Known rows, with every step that occurs
P-K: [.14,.06,.01,.11,.03,.19,-.04,.10,.08,-.02,-.25,.16,.03,.03,-.24,-.07,.02,-.16,-.06]
P-Y-M: [.03,-.01,.06,.25,-.06,-.01,.02,-.06,.06,-.27,-.26,.06,-.07,-.09,-.43,-.11,.07,-.29,-.02]
M-Y: [.29,.01,.13,.41,.12,.13,-.10,-.18,.16,.03,-.29,-.08,-.01,.06,-.24,-.04,.08,.00,-.06]
K-R: [.03,-.10,.08,.18,-.02,.17,-.02,-.05,.07,-.03,-.12,-.02,.20,.13,-.28,.00,.10,-.14,.14]
K-P-Y: [.04,.10,.16,.07,-.04,.13,.12,.04,.09,-.14,-.22,.20,.07,-.09,-.28,.07,.08,-.14,.14]
G-Y-P-K-R: [.04,-.06,.27,-.03,.04,.10,.16,.17,-.08,-.11,.01,.04,.16,.00,-.14,.02,-.09,-.21,.02]
Y-M: [.00,-.01,.10,.43,-.09,-.03,-.03,-.18,.05,-.16,-.17,-.10,.00,.04,-.33,-.03,.05,-.22,.04]
M-Y-G: [.25,-.11,.13,.57,.08,.02,-.09,-.20,.01,-.08,-.21,-.18,.02,.03,-.20,-.06,.04,-.04,-.13]
M-Y-G-R-J: [.13,-.24,.16,.65,.25,.12,-.10,-.26,.10,.12,-.05,-.22,.01,.24,.11,-.11,.01,.01,-.13]
P-Y-G: [.05,-.10,.06,.31,.04,.06,-.04,.05,-.01,-.21,-.21,.10,.05,-.11,-.29,-.11,.08,-.13,-.10]
G-J: [.06,.01,.13,.29,.19,.30,.00,-.08,.08,.10,-.09,.13,.09,.11,-.11,-.07,.02,-.11,-.01]
Y-G-R: [-.04,-.16,.05,.53,.20,.08,-.03,-.05,-.03,-.05,.01,-.18,.15,.13,-.01,-.09,-.04,-.04,-.03]
Y-G-R-M: [-.13,-.19,-.05,.53,.23,.05,-.11,-.16,.11,.05,.02,-.03,.07,.27,.04,-.10,.00,-.05,-.06]
P-K-R-G: [.11,-.15,.02,.10,.03,.25,-.08,.00,.06,.03,-.09,.11,.12,.28,-.16,-.02,.14,-.17,.10]
G-Y: [.04,.01,.12,.32,.22,.24,-.07,-.02,.03,-.02,-.04,.14,.02,.07,-.14,.01,.00,-.03,.02]
M-Y-P: [.20,.05,.33,.43,.01,-.08,-.04,-.17,.08,.01,-.25,-.19,.08,-.04,-.22,-.01,.01,.03,-.12]
Y-P-K: [.08,.10,.21,.14,-.05,-.01,.02,.11,.02,-.04,-.21,.04,.09,-.09,-.21,-.02,-.03,-.13,-.11]
G-R-M: [-.09,-.07,-.04,.37,.28,.15,-.12,-.14,.25,.16,-.06,.07,.05,.31,-.01,-.08,.03,-.02,.00]
G-R-K: [-.08,-.05,.09,.36,.27,.24,-.08,-.01,.12,.17,-.06,.07,.12,.34,.08,.01,-.03,-.06,-.04]

Rows
[-.07,-.04,.21,.25,-.03,.08,.09,.05,-.01,-.13,-.14,.25,.10,.01,-.09,.15,.06,-.24,-.01] -> R-K-P-Y-G
[.23,-.29,.03,.16,.19,.21,.09,-.12,.07,.04,-.09,.07,.04,.26,-.04,-.13,.01,-.33,-.17] -> P-K-R-M-Y-G-J
[.14,-.09,-.01,.43,.35,.13,-.10,-.25,.29,.17,-.16,-.06,-.06,.33,-.02,-.10,.02,.02,-.08] -> G-R-M-Y
[.19,-.18,.09,.59,.25,.06,-.02,-.16,.02,-.04,-.09,-.32,.05,.15,-.02,-.11,-.05,.01,-.10] -> M-Y-G-R
[.21,.04,.16,.21,.06,-.06,-.06,-.11,.20,.08,-.29,.05,-.07,.07,-.15,-.05,.02,-.11,-.24] -> R-M-Y-P-K
[.03,-.21,.09,.17,.07,.17,.06,-.07,-.06,-.17,.09,.04,-.02,.26,-.14,.01,.02,-.34,.12] -> P-K-R-G-Y-M
[-.08,.02,.17,.09,.19,.23,.15,.09,.12,.02,-.08,.21,.10,.19,.04,.11,-.01,-.15,.07] -> G-R-K-P-Y
[-.14,-.02,.20,.20,.05,.06,.23,-.01,.04,-.14,-.07,.06,.03,.16,-.06,.11,-.05,-.34,.09] -> G-R-K-P-Y-M
[.13,-.07,.02,-.04,-.02,.21,.03,.12,.05,-.07,-.19,.07,.14,.09,-.27,-.04,.06,-.25,.06] -> P-K-R
[-.06,-.09,.11,.40,.21,.24,-.12,-.14,.18,.21,-.02,.02,.06,.27,.05,-.07,.04,.01,.02] -> G-R-J
[-.07,-.07,.26,.20,.11,.23,.20,.03,-.05,-.04,-.02,.31,.12,.07,.05,.11,-.02,-.30,-.05] -> R-K-P-Y-G-J
[-.04,.05,.33,.34,.12,.02,.01,-.02,-.02,-.02,.01,.03,.09,-.04,-.10,.05,-.06,.01,-.02] -> G-Y-P
[.10,-.11,.24,.29,.00,-.10,-.03,-.25,.18,.07,-.17,-.12,.12,.17,-.20,.00,.08,-.09,-.04] -> K-R-M-Y-P
[.03,-.10,.23,.13,-.07,.03,-.01,.01,.01,.02,-.05,-.01,.21,.15,-.13,.01,.09,-.15,.03] -> Y-P-K-R-G
[.03,-.12,.28,.09,.06,.19,.09,-.02,-.01,.11,.04,.07,.23,.21,.00,-.02,.02,-.20,.00] -> Y-P-K-R-G-J
[-.16,-.11,.21,.45,.12,.10,.10,-.06,-.03,.04,.09,-.05,.21,.26,.19,.17,-.05,-.14,.07] -> Y-G-R-K-P
[-.02,.06,.17,.17,-.18,-.05,.20,-.08,.04,-.31,-.20,.05,-.02,-.12,-.37,.07,.05,-.31,.16] -> K-P-Y-M
[.15,-.15,.03,.58,.11,-.02,-.17,-.30,.15,.02,-.20,-.03,-.05,.18,-.14,-.08,.11,-.06,-.17] -> R-M-Y-G
[.06,-.05,.20,.47,.24,-.07,-.04,-.25,.23,.16,-.11,-.17,.03,.21,.02,-.07,-.03,.06,-.14] -> G-R-M-Y-P
[-.09,.05,.23,.18,-.13,.02,.16,-.06,.05,-.19,-.18,.19,-.02,.05,-.22,.15,.06,-.38,.07] -> R-K-P-Y-M
[.06,-.02,.23,-.01,-.13,.00,.10,.13,-.02,-.07,-.14,-.04,.22,-.02,-.24,-.01,-.01,-.22,.01] -> Y-P-K-R
[-.14,-.12,.04,.28,.14,.03,.12,-.06,.10,-.10,.00,.12,.06,.12,.01,.01,.02,-.15,.05] -> K-P-Y-G-R-M
[-.02,-.11,.34,.01,.03,.15,.06,.06,.00,.03,.04,.14,.11,.09,.00,.03,-.03,-.19,.00] -> G-Y-P-K-R-J
[-.06,.09,.23,.26,-.03,.17,.02,-.06,.10,.10,-.12,.19,.12,.19,-.04,.25,.07,-.15,.12] -> R-K-P
